Each row comes from the steps of one path. Every step used is in the known rows, and no mark comes twice. Write the path behind each row, first mark first.
Known rows:
rupof -> gevo -> fileb -> rasu -> bonezi: [-14  68 -10  13  38  26   1 -16 -32  24  11   9 -21 -49 -23  12 -42 -57
 -38 -14  11  26  16]
kimim -> gevo -> begol -> rasu: [-19 -29 -22  16   9  -3  -8  37  23   8 -12 -10  24  37  30 -27 -12  38
  58 -13 -46  16 -28]
fileb -> rasu -> bonezi -> gevo -> kimim: [ -3  16 -23 -17  -2  27  10  13 -15   7 -20   4   6 -21 -31  55 -62 -57
 -59  40   2 -25  18]
rupof -> gevo -> begol -> rasu -> kimim: [-36  33  26  46  15 -20 -22 -18  -6  18  -2 -25  17  32  38 -59  22  10
  72  -7 -26  40  26]
kimim -> gevo -> rupof -> rasu -> bonezi: [ -6 -23 -72 -35  28 -33  16  26 -10 -21  19  -7  -8  -9  -2  37 -33  18
  -3  45  31   7  -7]
kimim -> gevo: [  0 -45 -40  -5   1 -22   0  53  15  -4   5  13  24  12  16  13  -5  10
  21   6  -4  -9 -23]
fileb -> gevo -> rupof -> rasu -> kimim: [ 17   7  -8 -23   7 -24  -1 -14 -19 -61  -1  18 -16 -31   9 -11  20  18
 -12  20  34   9  20]
bonezi -> rasu -> kimim -> gevo -> rupof: [ 10 -42 -37  10  -1 -41  -8  -5 -22   1 -14  -2   0   1  36  14   7  21
  26 -19  45 -13  17]
begol -> rasu -> fileb -> gevo: [ -4   9  24 -38   0  65   2  -3   9 -14 -16  -6   5  32   6 -27  22  32
  12  -8 -21  18 -20]
gevo -> bonezi: [  3  -3   7   9  -9  -3   6 -11   4   4   6   8   3   3   0  29  12   2
 -24  12  -7 -22 -15]
gevo -> bonezi -> rasu -> rupof: [ 38 -46  25 -15 -29  14  15 -33  10  31   4   5 -14   2   6  31  -2   5
 -33 -28  24 -54  -9]
rasu -> rupof: [ 17 -50  -6 -42 -31   0 -13  20  40  -9  18  17  13  21  -9   8   0  -4
   2  -6  -6 -12 -16]
bonezi -> rasu -> rupof -> gevo: [ 17 -24  15   7 -14  -8  10 -15  12  38  14  -6  -5  -4  13  -7   5  -4
  17 -33  12 -35  15]
rasu -> rupof -> gevo: [  7 -15   5  -3  -1 -21  -3  13  16   6  26   0   8  20  -2 -16   8 -13
   8   4 -16  -7  11]
rupof -> gevo: [-15  19  -3  29   4 -26  -3  11   6  12  16  -8   9   0  10  -8  20  -5
  21  10 -19  -5  11]
gevo -> begol -> rasu -> rupof: [ -4 -31  15 -22 -25  17 -20   4  46   4   0  -5  14  49  -1 -31  -6  24
  43 -28 -53  16 -20]
bonezi -> gevo -> fileb -> rasu: [  7  37  15  33   8  12  -3   7 -16  -8 -13   8 -14 -33 -50  -2 -17 -38
 -69 -11 -24  -2   8]
bonezi -> rasu: [  9 -23   0  -1 -36  -1   3 -11  25  27  -8   1   1 -23  13  29   8   9
  23 -38  19 -37 -15]
rupof -> gevo -> begol -> rasu: [-35  38  16  49  10  -7  -8  -7  12  25   1 -26  10  22  21 -50  13  20
  65 -13 -63  21   8]
fileb -> rasu -> kimim: [ -4  -9  -6 -21 -15  -1 -28  -1  -6 -23 -15  20  11 -15   3  24   5 -23
 -17 -29  40  19  27]
begol -> rasu -> kimim -> gevo -> bonezi: [ -8 -40  12   1  26 -11   2  13 -36  -2 -10   8   5  40  42  -6  11  25
   6  15  -8  -3 -15]
begol -> rasu -> fileb -> gevo -> rupof: [ -6  25   2 -32   8  49  -3 -22  -6 -29 -15 -14  -8  34  -6 -19  28  46
   2  -7 -36  25   4]
rupof -> gevo -> fileb -> rasu: [ -5  60   8  39  26   7   3  -8 -22   6   5  19 -20 -59 -27  -5 -10 -43
 -25 -39 -18  20  18]

Write each row's path:
[  5  17  12   1  -5  11 -22 -14 -16 -16  -7  37  -9 -42 -20   5 -11 -45
 -26 -43  26  36   8]  gevo -> fileb -> rasu -> kimim
[  3  32   8   0  22  -5  27   8 -12   4  16  -7 -27 -35 -44   1 -38 -37
 -42  55   8  -5 -25]  rupof -> rasu -> bonezi -> gevo -> fileb
[ -4  12  -9  17  -2 -51  13   8  -4 -34   5 -23 -20  -8 -33   0  14  17
 -29  45 -19 -18  14]  bonezi -> gevo -> rupof -> rasu
[  9 -21 -10   9  19 -23 -10  36 -17  -7   9  29  10  -8   9 -14 -11 -25
  16  -1  18  22 -21]  rasu -> kimim -> gevo -> fileb
[ 26  10  14   1   7  26   8  -9 -12 -11  -5  23  -1  -4  15  10  13   5
 -48  16   0 -32  -5]  fileb -> gevo -> bonezi
[ 28 -59   7 -30 -45   8   2  -9  36  23   3  10  -2  -2   7  17  -2   4
   7 -42  22 -38 -12]  bonezi -> rasu -> rupof
[ -2   5   1  16  -1 -65  -2  -5 -23 -43  -2 -20 -14   2 -18 -12  22   9
 -23  52  14  -2  30]  bonezi -> gevo -> rupof -> rasu -> kimim
[-26   2   6 -16   8  18  -4  10  -4  15 -10 -36   1  41  -1  -7  -8   6
 -15  49 -44 -16 -10]  begol -> rasu -> bonezi -> gevo
[ 13   5  10 -41  -2  28  24   1  14 -29   5   8  -2 -19 -11  -6  13  19
 -10  14  46  12 -14]  rupof -> rasu -> fileb -> gevo
[  8 -37 -18  31  -9 -27  -8   6   4  29 -18  -9  28   6  51 -12 -12  12
  55 -31  60   1   4]  bonezi -> rasu -> kimim -> gevo -> begol
[ -8  21  -7  27  -6 -17  18  17   8  17  10  18  13 -25  -1  15 -14 -34
  37  21 -37 -19   4]  rupof -> gevo -> kimim
[ 17 -14  29  13 -23  -9   4 -48 -21  28  -9   6  -6  -8  32  28  18  -2
  -9 -20  58 -35   8]  gevo -> bonezi -> rasu -> kimim
[  8  31  26  29  12   1 -16  -4 -37 -17 -20  12 -13 -25 -36 -13  -9 -53
 -64  -9  11  17  23]  bonezi -> gevo -> fileb -> rasu -> kimim
[ -7  11 -17 -24 -12 -13  10 -17  11 -30  17 -18 -11  -7 -37  21  19  26
  10  12  21  35   0]  gevo -> rupof -> rasu -> fileb
[  7  29   0  -3  -7  47  -7  -9  23  -3  -9 -12  27  23   1 -22   4  12
  13  -6  21  31   0]  rasu -> fileb -> gevo -> begol
[ -7  34  17  47  19 -19  14 -14 -21  22  18  -7  -3   0  10   7  23  -7
 -18  21 -12 -18  13]  rupof -> gevo -> bonezi
[-11  20  -8   7   2 -17  11   4  11  10   6 -38   8   2 -15  -3 -31  -8
 -10  62  21   1   2]  rupof -> rasu -> bonezi -> gevo -> begol
[ 10  -6 -29   6  25  11   0  37 -11 -11  -6  39  -6 -43 -19  13 -36 -28
 -29 -39  -1  18 -16]  kimim -> gevo -> fileb -> rasu
[-10 -20  23 -12   4  -1  -2   7  12   8  14  -6  -3  34   9 -34  15  12
  28  -5 -61  -3   0]  begol -> rasu -> rupof -> gevo
[-25  -7  14 -30 -19  32  -4  -1  22   2  -5 -19   7  37  -8  -4  25  30
  37 -14 -26  29 -25]  begol -> rasu -> fileb
[ 22  18  -8 -13 -14  41   7 -44  -8  -4 -19 -15 -13  -5   0   9  20  30
  -9 -31  35  -9  18]  bonezi -> rasu -> fileb -> gevo -> rupof
[-27 -10 -10 -46  -4  30 -11   0  16  14   1  -9   4  23  11  19 -10  11
  24  13 -26   5 -25]  begol -> rasu -> bonezi
